Known rows, with every step that occurs:
luvur/tosa/likur: [ -4   9 -10   1 -23  11   5  11  -3 -15  10  -2  -4  -1 -12  -2  40  -7
   0  -2 -16   5]
nozak/pega/kigok: [ -1 -13   9   0 -17  -9 -13   3   2   1  -3   7 -14   6   4   1 -23  -5
  -3  -7  39  -5]
bozi/nozak/likur: [-12 -18  -5   2  -6   2  10   8   2  -6  -8   6   1  10   1   2  12  -7
 -10   1 -21 -11]
fipe/tosa/likur/kigok/pega/sozab: [ -3  -5  -8   1  20  -1  26   1  -5   8 -10   0 -17   0  -3   3  21  -1
   6  14   2  -6]
likur/nozak/pega/sozab: [-12 -10  -3   9  52  -7  -5 -12   1  11   6  -1  24  -1   1   2 -32   1
   5  -6  41  10]
sozab/pega/tosa/likur/kigok: [  9   5  -1  -8 -15  -2  10  -2  -1  -2   4   3   7  -7   2  -6 -23  14
   8  -5 -12   0]
bozi/nozak/likur/tosa/luvur: [-10 -20  -7   1   4   3   0   9   2  -1  -9  12  17   6   4  -1  24  -3
 -11   0 -27   6]
fipe/tosa/likur: [ -6  -6 -15  -2  19   0  33   0  -6   3  -9   1  -4   3  -5   7  45  -2
   1  10   1 -15]
nozak/likur/kigok/pega: [ -1   5   0   1 -12  -7  -9   9   6   8  -7  -7 -27  -4   7  -8  -5 -21
 -11   5  33 -22]
pega/kigok/likur: [ 10   5  16  -1 -50  -2  -3  -3   0   4 -19  -5  -6   0 -13   7  -2  -3
  -5   3 -11 -19]
bozi/nozak/likur/kigok/pega/tosa/luvur: [ -3 -14  -5   1 -10   6  -1  10   2  -3  -1   6  -9   1   4  -5   0  -1
  -7   2 -25  10]
fipe/tosa/luvur: [  0  -5 -11   0  -8  -2  27   1  -5   3   2   6  -6  -1   0   7  52   8
  -4  11 -13  -7]
kigok/likur/nozak/pega/tosa: [ -5  15   6   1  30   2   0 -18   2  10   7  -7  10   2  -6   2 -18  -3
  12  -3  16  15]
pega/tosa: [ 19   4  -1   2 -39   5  19  -1  -2  -3   5  12   7   4  -2  -8   3   5
   0  -8  -4  -6]
luvur/tosa/likur/nozak/pega: [-12   4 -16   3  12   9  -3   6  -3 -11  15  -5   7  -5 -11  -2  19  -6
   2  -5   6  22]
likur/nozak/pega: [-12  -5 -11   6  51  -7 -13  -9   1  -1  13  -8  22  -2   8   2 -31   3
  -1  -8  37  11]
likur/tosa/luvur: [ 10   4   1  -1   2   0 -15   2   1  -1   2  11  31  -2  10  -2  39  10
  -8  -2 -18  10]
kigok/likur/nozak/pega: [-11  15   8   1  36   0  -6 -17   2   7   7 -11   9   2  -4   6 -14  -4
  10  -1  12   8]
fipe/tosa: [ -3  -9 -13   3  -5  -6  35   1  -5  -4   1   2  -9   9   1   5  23   1
  -4   9  -4 -14]
luvur/tosa/likur/kigok: [ -1  10 -11   0 -11  10  -6  14  -2 -17  14  -7  -7  -3  -8  -3  32  -6
   1   0 -15  12]
bozi/nozak/likur/kigok/pega/tosa: [ -4 -16  -5   2 -10   4   2  10   2  -6  -2   4 -10   6   4  -6 -14  -4
  -7   1 -21   4]
kigok/likur: [  1  22  17  -3 -12   3   6 -11   2   2   1  -6  -8   8  -6   7  17  -6
   7   4 -19 -16]
nozak/likur/kigok: [ -2   1  -4   0  -2  -7  -9   9   6   9 -10  -6 -13  -2   5  -6  16 -21
 -10   4  38 -26]
bozi/nozak: [ -5 -15  -2   2  -6   5   7   5  -1 -20   6   5   6  13   5   7   4  10
  -5  -1 -53  -2]
sozab/pega/tosa/luvur: [ 12   5   3  -6 -39  -3  15  -4  -2  -1   9  11   8  -7   3  -5 -13  20
   3  -5 -25   0]

Rows:
[ -2  -5  16  -1 -13  -6 -12  -2   3   6  -4   3 -18   7   0   2 -21  -8
   3  -4  34  -1]
nozak/pega/kigok/likur
[  5  -5   7  -4 -49 -13   4   1  -1  -7  -7  -1   0  -5   0   3 -40  13
  -6  -2 -19 -17]
sozab/pega/kigok
[ 10   8  15   4 -13  -4 -12   4   2  -3   8  -4 -29   0  10  -4 -33   2
   2   5  -8  -5]
likur/kigok/pega/sozab
[-14 -14 -16   3  52  -3  29  -6  -5  14 -10   2   8   0  -8   6  22  -2
   7   8  26   1]
fipe/tosa/likur/nozak/pega/sozab
[-12   3  -9  -3  64   3 -12  -8  -1   6  -4  -7  22  -9  -1   6  13  -2
   5  -4  31  -2]
tosa/likur/nozak/pega
[ 18  14  12   1 -56   7   7  -1  -3  -2  10  10 -23  -7   5  -9 -16   9
  -4  -3 -21   1]
kigok/pega/tosa/luvur
[  4  12   8  -5  17   5 -11   1   0   5  -7  -5 -12  -6   0   1  11  -3
   6   5  -2 -12]
tosa/likur/kigok/pega/sozab
[-10 -22   7   0  -3   2  -5   4   1  -9   1   7  -6  14   2   6 -21   2
   1  -3 -23  14]
bozi/nozak/pega/kigok/likur
[  4  -3   2  -4  18   2  -7   1   2   5   8  11  -7   5   6  -8  -7  -4
  10 -10  43  12]
nozak/pega/tosa/likur/kigok
[ 18  12   5   2 -25   0 -13   6   1 -12  16  -5 -25  -2  14 -10 -37   6
  -1   1  -7   5]
likur/kigok/pega/tosa
[ 11  13   8   1 -14  -3 -21   6   2 -15  15 -11 -30  -2  17  -4 -31   4
  -3   4 -10  -4]
likur/kigok/pega
[  6   3   8   3 -25  -3  -7  -8  -1   5 -17 -12   9  -5 -14   7 -17   0
  -5   2  -3  -8]
pega/kigok/likur/nozak
[ -5 -20  -3  -1  20   7  -3   6   0 -10  10  12   1  12   6  -2 -13   7
   7  -7 -16  26]
bozi/nozak/pega/tosa/likur/kigok
[  6   4  13  -6 -39  -9  -3  -4   0   2  -9   0   8  -7  -2   3 -25  14
  -1   1 -26   0]
sozab/pega/kigok/likur/tosa/luvur
[ -9  -1 -15   3   1   8  -7   8  -3  -9   7  -6   7  -8 -14  -2  13  -6
   0  -5   8  23]
luvur/tosa/likur/nozak/pega/kigok
[  4  13  -2  -7  29   5 -16   3   0  -2  -4 -10   1  -6   2   4  34  -1
   4   3   1 -14]
tosa/likur/kigok
[ -3  -4 -12   5  40  -1  -9 -10   0   6  14   0  27  -8   5  -3 -21   8
   2 -10  35  25]
likur/nozak/pega/tosa/luvur
[-12   0  -4  -1  66   3  -6 -10  -1  14  -9  -4  23  -7  -6   6  14  -3
   9  -3  33  -2]
tosa/likur/nozak/pega/sozab
[ -9 -15  -4   2  -2   1  -3  11   3  -7  -2   1 -13   6   7  -2 -10  -5
  -9   3 -23   0]
bozi/nozak/likur/kigok/pega
[-11 -14 -21   2  40  -4  21  -3  -6   7 -11  -4   7  -4  -7   6  17   0
   1   7  25   2]
fipe/tosa/likur/nozak/pega/kigok
[18  9 -4 -4 -5 10  5  1 -2  2 -2  5  8 -4 -4 -8 17  3  7 -5  3  0]
pega/tosa/likur/kigok
[ 11   3  14   0 -39  -3  -9  -2   0   4 -20  -2   8   1 -10   3  -5  -2
  -6   2 -10  -6]
pega/kigok/likur/tosa
[  3  18  15  -2   3   2  -2  -9   3   2  -1  -1  12  10  -1   1  14  -4
   5   2 -18   2]
kigok/likur/tosa
[ 19  14   6   0 -25   2 -16   5   1  -8  16  -3 -25  -7  13  -9 -23  10
  -1   2 -13   9]
likur/kigok/pega/tosa/luvur
[ -2  -2  -4  -1  -2  -4  -6   5   5  19 -17   9  15  -4   3  -7  45 -17
 -14   1  28 -13]
nozak/likur/tosa/luvur
[  4   1  13  -5 -39 -11   1  -4   1  -1 -10  -2   6  -3  -2   2 -39  11
  -1   0 -23  -4]
sozab/pega/kigok/likur/tosa
[-11  11  13   3  37  -1   0 -19   3  15   2  -7   9   4  -8   6 -16  -6
  13   1  16   8]
kigok/likur/nozak/pega/sozab
